Each row comes from the steps of one path. Every step used is in the known rows, and no mark comes twice. Write the path behind each row, first mark first.
In the rows, zero is written as 128.
Known rows
suzad/dila/sibep/kivu/mogi/suzo: [146 125  32 129  84 177 179 147 136  90 165 147 102  97 109 117 153  54
 151 108 147 125  89 129 145 142 122 160 133  90 137 147]
sibep/suzo/mogi/dila/mibokun/kivu: [129 116 117 132 155  97 100 180 121 118 189 137  98 105 136 135 152  63
  89 105 154 116  75 169 146 147 132 141 137 110 113 145]
suzo/mogi/dila/mibokun: [122 116 129 122 158 117 109 129 113  81 190 127  95 108 136 129 151  72
  90 108 117 120  80 149 117 118 137 129 127 103 121 140]
mogi/dila/pefa: [127 114  75  71  85 141  94 132 127  80 189 128  93  12 119 120 154  74
  95  92 112 127  93 137 117 144 138 139 131 105 113 141]
farod/dila/zupa/fomu: [148 119  80 115  56 129 115 126 141  87 175 117  41 110 129 128 151  65
 115  81 123 128 113  81 135 102 130  94 134  96 127 137]
farod/fomu/tomel: [124 151  63 132 110 123 108 131 124  87 165 120  95 113 132 121 181  76
 106  91  99  99 100 132 152  95 135 173 128 116 123 140]
zupa/suzo/mogi/dila: [129 109 124 126  93 128 170 158 124  84 186 139  93  95 138 107 150  71
  92 115 113 117  97 167 123 152 122 117 136 119 162 138]
kivu/mibokun/dila: [161 119  80 128  87 136  67 189 101  84 178 132  98 121 119 130 157  76
  95  85 120 128  94 153 118 201 127 138 136 157 111 139]
mogi/dila: [124 106  69 128  93 134  94 154 126  86 188 128  90 100 113 121 155  76
 113  95 113 123 103 162 118 143 127 137 128 124 112 139]
mogi/dila/sibep/kivu/mibokun: [145 121  43 121  63 135  81 129  85 101 181 156  97 114 121 119 149  79
  92  67 154 125  91 182 122 184 129 136 137 101 114 137]
farod/dila/mibokun/kivu/mogi/suzo: [166 126  41 132 130 171 198 140 122 115 166 135 101 107 116 130 155  50
 166 100 140 116  74 100 164 132 127 145 138 108 144 148]
mibokun/kivu/mogi/dila/zupa: [145 114  53 134  73 123 100 152 134 105 192 119  96  88 105 128 158  50
 160  88 135 124  90 135 134 149 135 140 141 108 114 141]
mibokun/dila/zupa: [151 126  83 126  83 129  72 165 139  74 179 105  96 106 112 134 158  63
 107  92 112 146 106 117 120 154 134 144 134 133 110 138]
kivu/sibep/suzo: [171 135 135 122  83 113  58 112 123  93 174 124  96 109 126 120 156  60
  81 129 134 124 105 182 134 138 127 140 133 120  98 143]
farod/fomu/mogi/suzo: [144 132  89 131 110 174 194 120 130  83 167 120  89 104  94 124 152  85
 103 114 107 124  97 132 160 129 127 177 130 117 151 146]
sibep/kivu: [139 130  97 125  83 132  68 148 131  93 172 139  94 114 131 122 146  65
  93  83 152 142 104 139 134 130 130 143 131 115 109 140]
suzad/dila/mibokun: [123 113 105 124 151 129  76 143 122  78 176 132 100 121 124 142 156  75
  95  99 110 118  87  84 120 119 135 155 133  82 106 145]
suzo/mogi/dila/mibokun/kivu/farod: [153 118 105 134 141 108 117 152 119 119 173 173 104 116 135 130 155  59
 134  92 147 111  79 150 143 142 132 140 140 111 134 142]
mibokun/dila/zupa/kivu: [184 124  88 130  82 128  97 168 145  83 182 117  95 114 123 125 155  66
 109  94  74 139 109 105 123 145 130 135 155 134 120 139]
fomu/tomel: [122 154  97 128  95 134  80 121 116  81 166 127  88 109 134 118 181  72
  96 102 109  93 102 123 142 112 134 144 128 118 108 137]
zupa/suzo/mogi/dila/sibep: [131 117  51 118  94 120 153 126 127  80 188 155  95  89 136 111 151  62
  79 106 112 114 101 186 121 150 120 124 138  93 152 135]
zupa/kivu/sibep/suzo/mogi/dila/pefa: [159 116 144  72  83 118 121 132 133  90 189 131  95  14 137 106 156  64
  71 119 108 121  89 171 121 139 138 126 141 108 122 142]
dila/mibokun/kivu: [144 128  80 132 149 113  78 157 123 118 180 150  98 113 133 144 152  60
  94  88 141 115  80 128 151 141 132 149 144 108 111 144]
suzo/mogi/dila: [127 105 123 127  96 117 117 156 130  85 188 126  91  99 131 114 152  70
  90 111 118 118  95 168 121 145 131 126 125 124 123 137]
fomu/mogi/suzo: [141 135 118 128  97 181 172 113 123  80 167 127  84 102  98 122 151  83
  96 120 115 119 101 125 153 141 125 153 131 118 138 144]
mibokun/kivu/sibep/suzo: [172 132 122 130  90 105  63 147 127 118 177 138  97 106 126 125 155  54
  80 119 153 117  97 190 151 152 125 145 142 123  98 144]
dila/sibep/kivu/mibokun: [157 132  54 120  58 132  68 114  85  98 173 155 100 119 128 121 148  75
  84  71 153 127  92 162 126 183 130 139 140  97 113 136]
suzad/dila: [129 103  93 131  87 134  76 172 139  84 170 131  98 114 117 130 157  74
  96 103 111 113 105  87 124 147 127 157 133  97 103 143]
sibep/suzo/mogi: [152 130 182 123  87  94  86 125 127  83 175 103  98 104 150 112 151  63
  63 148 130 130  96 146 138 151 132 127 123 116 114 139]
mogi/suzo: [149 133  74 126  88 176 166 121 125  83 160 125  95 101 115 119 154  75
 110 125 113 132  98 123 144 145 123 152 126 114 137 143]
mibokun/dila: [147 119  79 128 108 133  70 200 139  75 179 127  95 113 121 131 156  66
  95  96 113 135 104 145 121 159 124 143 130 159 109 140]
suzad/dila/mibokun/kivu/mogi/suzo: [150 120  55 136 124 169 183 164 129 108 168 144 103 100 112 130 158  54
 160 116 141 110  73 107 159 150 124 163 139  98 137 151]
sibep/suzo/mogi/dila/zupa/fomu/tomel: [103 144 141 122  69 112 117 141 125  77 178 113  46  95 139 108 179  73
  98 117 129  99 100 147 139  96 134 110 128 101 118 137]
suzo/mogi/dila/sibep/kivu/farod: [147 121  75 124  91 121 113 130 127  98 171 175 103 112 133 112 149  59
 123  83 156 128 100 176 127 133 130 136 134 101 136 137]
zupa/suzo/mogi: [154 131 158 122  83 120 164 127 124  82 172 140  97 100 159 109 150  61
  69 132 111 121  96 127 138 154 124 118 138 113 170 137]
sibep/kivu/mibokun/dila: [154 119  83 126  84 138  67 206 104  89 178 140  99 126 122 128 151  76
  93  71 146 139  93 163 121 193 128 140 135 155 111 140]
suzad/dila/zupa/kivu/farod/fomu: [181 114  50 137  93 117 137 144 147 101 162 136 111 122 117 125 160  72
 152  84  81 123 103  95 139 118 133 182 150  98 144 145]

Write each row's path
[120 120  30 120  91 131  87 149 133  92 187 154  94 102 122 118 146  66
  93  72 154 134 104 187 123 130 127 143 134  98 113 137]
mogi/dila/sibep/kivu
[144 126  72 128 125 125 114 154 138  88 179 154  95 119 101 130 149  75
 107  66 130 128 104 168 145 122 130 176 138 127 136 141]
mibokun/dila/sibep/kivu/farod/fomu/mogi
[177 112  50 130 105 127 121 145 129 128 158 152 102 129 127 134 156  57
 143  60 137 112 104  86 154 128 131 126 141 119 135 138]
mibokun/kivu/farod/dila
[156 136  31 126  82 177 176 120 129  90 168 144 100  96 115 113 151  50
 151 110 147 131  88 145 150 140 122 152 133 101 140 144]
dila/sibep/kivu/mogi/suzo
[166 132  49 138  90 167 180 150 131 110 165 141 101  94 115 122 156  49
 159 119 140 115  81 128 164 160 121 154 137 118 137 147]
mibokun/kivu/mogi/suzo
[132 115  18 124 112 122 120 116 129  85 190 157  94 100  99 124 154  74
 113  78 113 111 104 187 128 126 128 159 137 100 131 138]
kivu/farod/fomu/mogi/dila/sibep
[159 124  10 128 116 119 117 166 142  95 167 157 111 120 122 126 151  65
 135  64 133 140 102 169 139 122 129 181 135 120 142 141]
mibokun/dila/sibep/kivu/farod/fomu
[145 115  63 129  68 131  98 125 129  87 191 107  95  90 103 123 157  54
 161  97 120 128  96 128 120 140 137 137 135 107 113 139]
kivu/mogi/dila/zupa
[171 117 131 130  74 109 118 140 137  89 187 104  93 101 131 113 154  69
 103 118  86 131 103 132 124 139 133 124 149 110 122 139]
sibep/suzo/mogi/dila/zupa/kivu
[163 125  84 125  65 132  69 158 111  81 179 109  99 112 110 135 158  72
 106  84 119 141  98 121 118 185 136 141 138 132 112 137]
kivu/mibokun/dila/zupa
[151 134 139 118  89  88  88 109 128  79 177 115 100 100 150 112 151  57
  56 143 130 127  97 164 134 151 129 129 125 100 114 136]
dila/sibep/suzo/mogi
[174 124  85  74  76 139  87 165 110  82 180 136 100  33 128 126 157  75
  83  84  97 129  88 121 117 187 136 135 146 133 117 141]
zupa/kivu/mibokun/dila/pefa
[169 124 174 123 131  88 111 134 125 115 173 127 101 117 151 123 152  50
  61 121 150 115  85 155 150 125 135 120 133 111 122 141]
farod/dila/mibokun/kivu/sibep/suzo/mogi
[146 121  78 121  63 123  95 130  87 100 182 155  98 114 133 114 148  76
  78  77 157 123  88 185 122 184 131 129 133 100 122 135]
suzo/mogi/dila/sibep/kivu/mibokun
[161 134  55 134 122 166 180 139 122 108 168 142 102  98 116 128 156  51
 159 116 140 116  71 124 161 147 126 154 138 109 138 149]
dila/mibokun/kivu/mogi/suzo
[154 131  84 122  77 146 155 160 128  74 177 130  96  98 126 124 154  66
 108  98 104 140 107 117 126 165 121 131 150 123 171 140]
mibokun/dila/zupa/suzo
[159 129  97 125  58 136  65 129  83 102 171 143  97 124 128 121 149  80
  91  76 153 131  91 144 131 185 133 138 137 114 112 139]
sibep/kivu/mibokun
[120 120  65 120  92 119 102 150 134  91 186 153  95 102 134 114 144  62
  78  82 156 134 101 190 126 132 129 133 130  98 121 136]
suzo/mogi/dila/sibep/kivu
[174 120  70 121  75 132 110  96 128  98 163 113 101 117 115 131 156  62
 145  71 117 135 111  61 133 117 140 127 137  99 132 135]
kivu/farod/dila/zupa
[170 131 181 128  91  86  92 143 132 109 175 132 100 105 149 115 154  48
  56 139 151 116  90 183 152 153 129 130 134 121 115 141]
mibokun/kivu/sibep/suzo/mogi
[150 128 134 118 100  90  88 152 134  76 180 115 101 101 146 115 151  57
  55 138 131 131  98 176 128 158 127 130 125 120 114 137]
mibokun/dila/sibep/suzo/mogi
[193 120 134 129  74 119 125 120 139 100 182 145  93 106 129 113 160  54
  88 108  95 112 101 167 127 122 130 123 154 118 130 139]
suzo/mogi/dila/zupa/kivu/sibep
[136 132  43 118  86 127  72 129 133  90 177 154  96 109 132 122 145  60
  81  79 152 138 105 162 132 130 127 144 135  95 112 137]
dila/sibep/kivu
[157 134  66 131  81 179 173 132 127  93 165 133  99  99 115 114 151  55
 158 114 147 133  87 133 151 140 125 151 130 113 139 146]
sibep/kivu/mogi/suzo
[141 127 144 122  66 134  92 148 117  78 187 131  40 113 103 132 151  84
  86  87 128 119 103 129 134 153 130 115 140 126 118 139]
kivu/mibokun/dila/zupa/fomu/mogi
[168 121  69  67  87 142 113 100 126  97 163 135 102  37 130 126 155  64
 120  70 115 126  98  68 132 122 142 127 135  99 130 139]
kivu/farod/dila/pefa
[146 136  58 126 110 172 202 114 130  90 162 150  94 106  96 121 150  80
 118  93 132 128  98 153 161 122 127 180 135 101 159 145]
dila/sibep/kivu/farod/fomu/mogi/suzo
[131 116 100 133 152 113 151 180 119 119 187 161  97 102 142 132 149  62
  93  94 140 111  74 156 148 150 126 134 148 107 149 143]
zupa/suzo/mogi/dila/mibokun/kivu
[142 123  78 124  69 149 170 132 120  81 182 131  94  89 121 117 152  71
 120 100 104 131 105 127 124 152 124 128 149 101 171 140]
mogi/dila/zupa/suzo
[157 135 157 121  70 118 166 114 126  80 172 127  98  97 152 111 150  59
  77 127 111 127  97 114 135 153 129 118 142 102 171 136]
dila/zupa/suzo/mogi
[149 128 110 130 112 127 113 126 131  96 173 146  93 123 105 128 148  79
 115  75 130 125 103 143 154 113 135 173 137 120 136 142]
sibep/kivu/farod/fomu/mogi
[150 134  84 134 149 165 205 129 122 105 165 146  95 111  98 134 153  81
 126 100 126 117  82 133 170 125 129 182 139 108 158 149]
dila/mibokun/kivu/farod/fomu/mogi/suzo
[115 118  35 123 107 126 108 151 138  93 191 150  91 105 110 122 144  73
  90  62 147 132 104 192 136 117 129 161 135  99 123 138]
farod/fomu/mogi/dila/sibep/kivu
[177 120  84 121 160 131 123  99 113 100 165 140 102 140 135 135 153  68
 135  71  97 120  93  67 131  90 137 123 144 100 136 141]
zupa/kivu/farod/dila/mibokun
[151 119  63 128 157 118 101 157 124 128 176 143  98 122 132 147 152  60
 102  69 141 115  84  98 155 124 133 136 143 105 118 141]
farod/dila/mibokun/kivu
[136 113  92 129  67 131  77 144 141  81 172 109  98 103 108 133 158  69
 107  98 112 130 106  70 123 143 136 155 136  84 107 141]
suzad/dila/zupa
[131 115  27 123  89 127  77 137 140  79 178 149 100 103 118 128 156  64
  83  96 111 112 108 121 122 144 126 156 137  76 107 138]
suzad/dila/sibep
[132 132 149 121  68 131  94 114 134  75 186 127  38 105 107 128 150  77
  86  98 123 118 110 112 140 117 132 116 138 105 117 138]
dila/zupa/fomu/mogi
[165 125 125 116  95  93 113 103 126  92 168 124 105 111 148 113 152  55
  84 122 134 124 101 140 137 136 132 120 127  99 131 136]
kivu/farod/dila/sibep/suzo/mogi
[155 133  26 127  95 177 176 162 134  85 170 143 101  99 111 117 151  50
 150 105 149 136  88 158 145 149 120 153 132 120 141 145]
mibokun/dila/sibep/kivu/mogi/suzo
[146 126  83  71  95 138  75 169 137  70 182 127  97  23 126 130 157  66
  83  91 111 138  94 123 119 158 136 144 133 133 109 141]
mibokun/dila/pefa
